Each row was made from one path, in order. Every step used is in the known rows, and no mark comes twice. Write each row's path.
Known rows
C V M: [9.0,-27.4,7.3,31.5,-8.0,-42.4,-1.9,-18.4,-33.3,-33.8,-15.7,-2.0,29.8,-6.1,25.2,-13.0,11.8,-25.0,-6.6,1.5,-7.7,1.8,9.4]
H M V G: [-3.0,8.2,-3.5,-17.1,13.0,-2.4,14.9,-9.4,-5.3,29.9,14.5,-4.9,2.1,20.2,8.6,1.0,15.7,35.8,-16.2,23.2,-7.7,-8.1,1.4]
H G V M R C: [24.7,2.9,12.5,-11.6,-9.3,12.3,7.1,24.0,12.4,-0.2,27.2,-17.9,-21.6,12.9,23.2,-1.8,-28.9,-11.6,-9.2,-22.5,17.8,10.6,-25.4]
M R C V G H: [-15.0,32.2,28.6,12.9,-7.7,17.2,28.3,16.1,-1.6,-5.4,5.6,-3.3,12.2,-20.6,3.3,19.2,5.0,17.9,14.5,14.6,13.5,-23.5,18.7]
R C: [-4.6,-25.7,-6.8,-1.5,7.2,14.2,5.5,-4.7,-2.3,-8.7,6.3,21.2,-14.5,-3.0,28.3,15.7,-17.4,-14.0,7.2,-15.7,31.0,1.4,5.8]
G H M: [-22.9,36.5,-29.0,10.7,30.0,-25.4,-7.1,-34.0,0.9,-5.9,-9.5,21.7,5.9,-2.1,-18.5,23.9,-12.0,-11.1,-17.7,30.8,-26.5,-0.2,8.2]
H M: [-15.8,12.7,-38.6,1.0,30.0,-28.5,-14.4,-30.4,-9.6,-5.1,-10.0,14.4,-1.4,11.0,-6.2,10.4,-10.2,-8.8,-28.2,24.2,-21.4,6.4,18.9]
M R: [0.2,11.7,5.4,-23.4,-1.8,0.9,-25.6,-14.4,-19.5,-6.5,11.7,-10.1,-14.3,9.8,-13.4,-14.8,-6.2,-7.2,10.4,10.6,-6.8,0.2,6.3]
C V G H M R: [-18.9,61.6,-0.5,-8.8,4.8,-8.6,4.0,4.3,2.7,-2.8,4.9,-13.3,11.5,-2.8,-18.4,0.4,-5.4,19.7,-9.9,45.0,-23.9,-14.8,21.3]
R C V G H M: [-27.0,39.0,-12.7,17.4,17.6,-6.5,30.1,2.7,11.3,-3.1,-8.1,14.5,18.5,-11.3,6.4,29.3,-8.4,14.5,-18.4,31.7,-4.7,-12.4,23.0]
M R G V C: [-4.2,-11.4,3.6,-3.8,-2.9,40.3,-28.9,33.1,24.0,1.3,-26.1,-18.0,-31.8,13.8,-10.7,-18.5,-7.7,-3.5,3.1,-20.0,5.3,-5.6,-13.8]
V M R G: [5.3,-22.6,28.3,-23.9,-37.7,-5.2,-0.4,-7.2,-26.3,1.9,-9.6,-15.6,-22.2,8.1,-10.8,-43.4,-12.0,-39.6,-15.0,15.9,3.8,22.9,-17.4]
G R C: [15.7,-33.0,-6.4,-2.4,-4.9,12.8,3.2,4.3,9.9,-6.1,6.4,31.3,0.5,-10.5,13.1,11.5,-20.4,-13.4,12.7,-39.7,24.8,20.3,-8.2]
V M R: [9.6,1.0,21.4,-18.3,-11.0,-12.8,-9.8,-19.1,-22.0,-11.8,12.2,-18.3,-3.7,11.3,6.3,-20.5,-12.7,-26.5,0.9,22.7,-16.1,4.0,-13.4]
H G V M: [37.2,-14.2,10.4,19.9,5.7,-35.4,-11.7,-11.3,-16.7,-11.0,3.3,-16.1,-8.1,26.4,5.1,-7.2,4.3,-21.7,-32.5,-31.3,-14.5,18.3,-26.0]
M V G R C: [21.6,-30.2,8.3,-18.4,-12.1,25.7,23.2,20.2,18.0,17.8,19.2,18.0,3.3,-5.7,20.7,7.0,-8.1,18.1,14.3,-31.7,28.0,10.4,-15.7]
G R M V: [34.5,-46.4,-5.9,-20.4,-13.3,-16.2,-13.2,-17.3,5.3,9.2,20.2,-25.0,11.2,13.9,-2.1,-14.8,41.1,-8.2,23.4,-26.2,-12.0,16.0,-40.4]
H M V G R C: [13.4,-15.1,-6.9,-20.3,-4.7,18.9,29.7,21.6,29.4,21.6,17.5,19.7,6.2,-0.1,20.1,12.7,-16.4,19.9,-0.8,-16.5,17.3,12.6,-15.0]
R G H M V: [0.3,19.8,-31.6,-20.3,-5.2,-13.6,-10.2,-16.9,15.2,24.6,-5.3,8.9,5.4,4.6,-21.6,-5.2,12.4,8.0,-12.0,13.4,-13.7,1.5,-29.4]
H G V C: [7.2,-5.6,-22.0,24.7,37.1,16.1,-40.1,18.2,19.5,-2.0,-9.0,-6.5,-32.2,15.6,-4.9,9.4,-8.1,7.6,0.0,-46.0,-1.7,-4.2,1.1]
G R C V: [9.3,-25.5,-12.3,24.5,-14.9,-5.8,-1.6,23.4,-0.9,-24.9,-9.8,18.8,28.2,-23.7,16.2,-0.1,5.7,3.6,9.3,-41.0,25.5,6.9,22.5]
C V G H M: [-26.8,42.4,-12.2,20.2,22.6,-21.5,17.9,-11.3,-1.6,-3.5,-12.5,9.8,17.8,-8.3,-10.2,22.9,2.1,13.7,-21.0,36.6,-22.0,-11.9,28.4]
R M V G H: [3.2,2.8,30.4,-3.3,0.8,5.6,20.0,-18.3,-3.2,14.7,17.8,-16.6,3.6,-0.5,-3.5,17.2,31.4,5.0,19.3,16.7,-6.4,-16.6,-14.5]

Which path is each row?
[-1.9,13.2,26.6,5.8,-39.0,-10.1,3.4,-1.3,-12.7,-10.1,-16.3,-6.7,6.2,-19.1,-22.9,-18.9,4.4,-29.8,-0.3,13.7,-2.7,2.9,-6.5]  C V M R G H
[-14.4,13.4,-42.1,3.9,28.4,19.3,-24.4,0.5,39.0,16.1,-6.6,10.4,-1.5,-5.2,1.4,15.3,-9.6,15.0,23.1,9.3,-15.5,-21.3,-14.5]  G H M V C
[9.3,3.9,18.7,-1.1,-17.7,-22.6,-9.5,-2.6,-22.6,-25.8,3.7,-22.8,14.6,1.7,9.8,-28.2,0.4,-13.8,0.6,16.1,-14.7,-0.9,4.0]  C V M R
[-15.1,21.9,22.6,29.3,4.5,-6.0,15.0,-8.9,-19.8,-10.1,-7.9,5.4,17.6,-17.9,-9.4,19.9,22.2,12.4,10.0,12.4,1.0,-20.6,28.8]  C V G H
[-11.0,-0.6,11.4,7.2,-13.7,-4.6,-3.7,-24.1,-16.3,-0.9,-20.4,17.5,-13.0,-12.0,-32.0,1.0,1.4,-33.8,1.4,1.0,6.2,7.7,-3.7]  R G H
[-1.3,-15.9,-10.5,19.4,26.3,27.4,-34.5,15.2,20.3,-10.1,-24.1,-2.1,-15.0,16.4,1.7,7.7,-0.4,4.1,8.8,-30.4,1.9,-15.5,-2.8]  G V C
[-20.2,38.8,6.8,-21.6,3.1,27.6,29.2,16.4,22.4,7.7,19.9,1.8,-9.2,-3.8,15.3,18.6,-35.0,7.2,-2.1,29.3,10.5,-10.3,1.5]  V G H M R C
[2.6,-17.6,24.6,-9.1,-44.3,-13.2,-2.0,4.5,-28.2,-6.7,-17.8,-20.5,-7.2,0.2,-6.5,-50.2,-0.8,-31.0,-14.7,11.9,5.0,18.4,-4.1]  C V M R G
[17.9,-27.0,20.5,0.4,0.4,-3.8,5.5,-6.4,-17.5,8.0,5.2,18.8,3.2,1.4,-13.5,-1.5,3.1,3.9,5.7,-20.3,-2.8,21.0,9.0]  V G R
[-13.9,3.7,-37.8,-1.6,11.7,24.1,-18.9,7.3,36.9,21.9,-17.0,9.8,-10.4,-5.8,-4.3,0.9,-10.3,5.1,13.2,8.4,-8.5,-12.7,-19.8]  R G H M V C
[14.7,-46.6,-15.8,0.8,9.6,23.0,-22.0,5.5,31.1,7.8,3.8,-16.2,-2.8,3.3,13.1,-4.0,11.2,-5.0,43.0,-22.8,-7.2,-5.7,-29.3]  G R M V C
[1.2,26.4,-38.8,-12.0,9.6,-16.9,-14.6,-23.1,16.4,17.0,5.2,10.8,14.6,5.9,-14.3,7.3,13.8,18.7,-2.1,11.9,-20.7,-8.2,-21.8]  G H M V
[-14.8,35.9,-12.4,-19.1,3.6,18.0,11.7,11.6,23.0,-3.1,16.0,5.4,-7.6,-5.9,10.0,17.1,-37.6,-1.2,2.1,19.0,8.0,-5.4,-5.1]  G H M R C
[32.3,-18.6,-21.7,9.1,11.6,-33.2,-29.9,-14.4,-14.6,4.9,17.7,21.8,-13.0,0.8,-32.4,0.3,-9.8,-9.3,0.5,-54.7,-11.7,42.0,4.0]  H G R
[-10.7,-10.7,20.8,18.0,2.7,11.2,29.4,17.3,-16.4,-7.2,0.2,1.1,8.5,-8.5,32.2,8.6,11.6,22.9,-0.3,0.0,28.3,-15.8,40.5]  R C V G
[-10.4,16.5,19.2,-11.3,-24.2,4.9,-7.5,-11.4,-12.8,4.9,-10.6,3.8,-16.7,-8.5,-39.6,-9.6,-2.0,-25.9,7.0,12.4,0.9,3.8,-10.0]  M R G H
[16.4,-48.9,30.2,14.9,-9.6,-18.8,20.3,-4.1,-17.7,-13.1,4.2,-34.9,14.3,2.2,7.4,-7.9,33.8,-16.4,10.4,-10.5,-6.7,12.5,5.5]  C V G R M
[-15.8,20.0,11.4,1.1,1.3,11.4,31.7,27.8,-2.2,-1.8,6.3,-11.8,10.5,-2.1,25.9,2.6,-2.1,31.4,-12.3,21.9,15.2,-16.3,38.1]  H M R C V G
[-16.5,35.4,-17.3,13.1,-9.7,-1.4,6.8,24.0,13.6,-23.7,-4.4,-1.2,24.7,-21.4,12.5,8.7,-4.3,11.0,1.3,6.7,10.0,-14.4,24.3]  G H M R C V
[-10.3,2.3,28.0,5.3,-6.3,17.6,28.0,29.0,-11.7,-3.9,6.8,-11.8,5.8,-4.4,27.8,-1.0,7.5,28.4,2.4,7.9,26.8,-16.4,35.1]  M R C V G
[1.3,-41.3,-17.7,-1.0,17.4,23.7,-22.0,-2.3,22.0,5.6,1.6,-21.4,-12.3,7.7,22.7,-0.4,11.4,-3.3,39.1,-8.2,-4.0,-14.7,-19.4]  R M V C
[-4.1,-11.4,14.8,-29.2,-30.7,4.8,-15.0,-3.7,-23.9,7.2,-10.4,-9.7,-30.9,7.0,-26.6,-37.9,-6.1,-26.7,-8.7,6.7,9.2,18.8,-2.3]  M R G
[15.6,-22.2,14.3,17.8,-7.7,-15.1,5.7,6.6,-17.5,-6.5,-5.9,12.5,25.4,-8.3,-11.0,-6.9,17.2,16.9,3.1,-24.9,0.3,12.6,24.8]  C V G R
[6.8,-12.1,14.0,-16.2,4.2,8.5,10.1,-9.9,-15.4,26.9,17.2,-3.2,-3.8,17.9,9.7,-2.7,26.0,32.1,3.7,6.7,4.3,-11.2,0.7]  M V G
[6.9,13.6,6.6,-21.8,-21.4,2.1,-16.5,19.8,8.0,5.8,-19.8,-26.0,-20.3,31.2,-34.0,-32.6,10.1,-1.6,-43.5,-12.3,-3.6,14.8,-20.7]  H M R G V
[-13.8,36.4,-19.9,-26.7,12.3,-10.9,-17.2,-12.2,-5.1,-3.0,9.4,-9.0,-8.3,13.3,-15.0,-9.8,-17.5,-1.4,-16.4,34.3,-24.6,1.4,9.5]  H M R
[6.4,8.0,-44.9,-23.4,14.4,-18.8,-19.4,-23.6,7.0,17.5,6.9,4.9,9.4,17.3,-2.2,-5.3,13.3,17.5,-11.7,7.6,-17.9,0.9,-16.6]  H M V
[23.3,-24.1,-17.5,2.0,3.8,0.6,-1.2,8.8,7.8,5.2,21.8,26.2,-16.1,-8.5,6.9,15.1,-29.5,-9.6,5.2,-53.4,22.3,32.5,-4.4]  H G R C
[-24.8,40.1,-11.4,6.8,29.7,-15.8,16.0,-23.6,-0.5,5.3,-4.3,13.9,3.7,2.3,-12.8,26.9,-8.8,4.1,-19.9,41.5,-24.0,-7.4,13.9]  V G H M
[-15.4,16.1,21.7,25.0,1.2,9.6,28.3,6.1,-5.8,-8.4,-2.1,10.5,15.5,-23.3,8.6,28.0,11.2,13.4,11.9,7.5,16.1,-20.1,24.8]  R C V G H
[-1.1,17.9,21.5,-3.2,4.0,7.1,12.9,-17.0,-6.6,18.6,11.4,7.0,6.8,-4.2,-9.5,17.1,20.2,20.3,19.0,10.3,-2.0,-18.1,-8.0]  M V G H
[-3.8,-26.9,-2.2,11.7,6.0,33.3,-26.5,25.2,19.4,-1.3,-34.3,-5.3,-27.5,12.0,-7.1,-11.4,-3.1,-9.3,-1.6,-28.7,12.5,-4.3,-8.6]  R G V C
[20.4,-38.1,7.3,27.7,-20.7,-26.1,12.8,7.0,-8.4,-30.1,-10.7,7.2,34.1,-16.5,36.4,-6.9,-4.1,-23.1,-1.6,-19.8,6.8,13.5,-4.8]  G R C V M
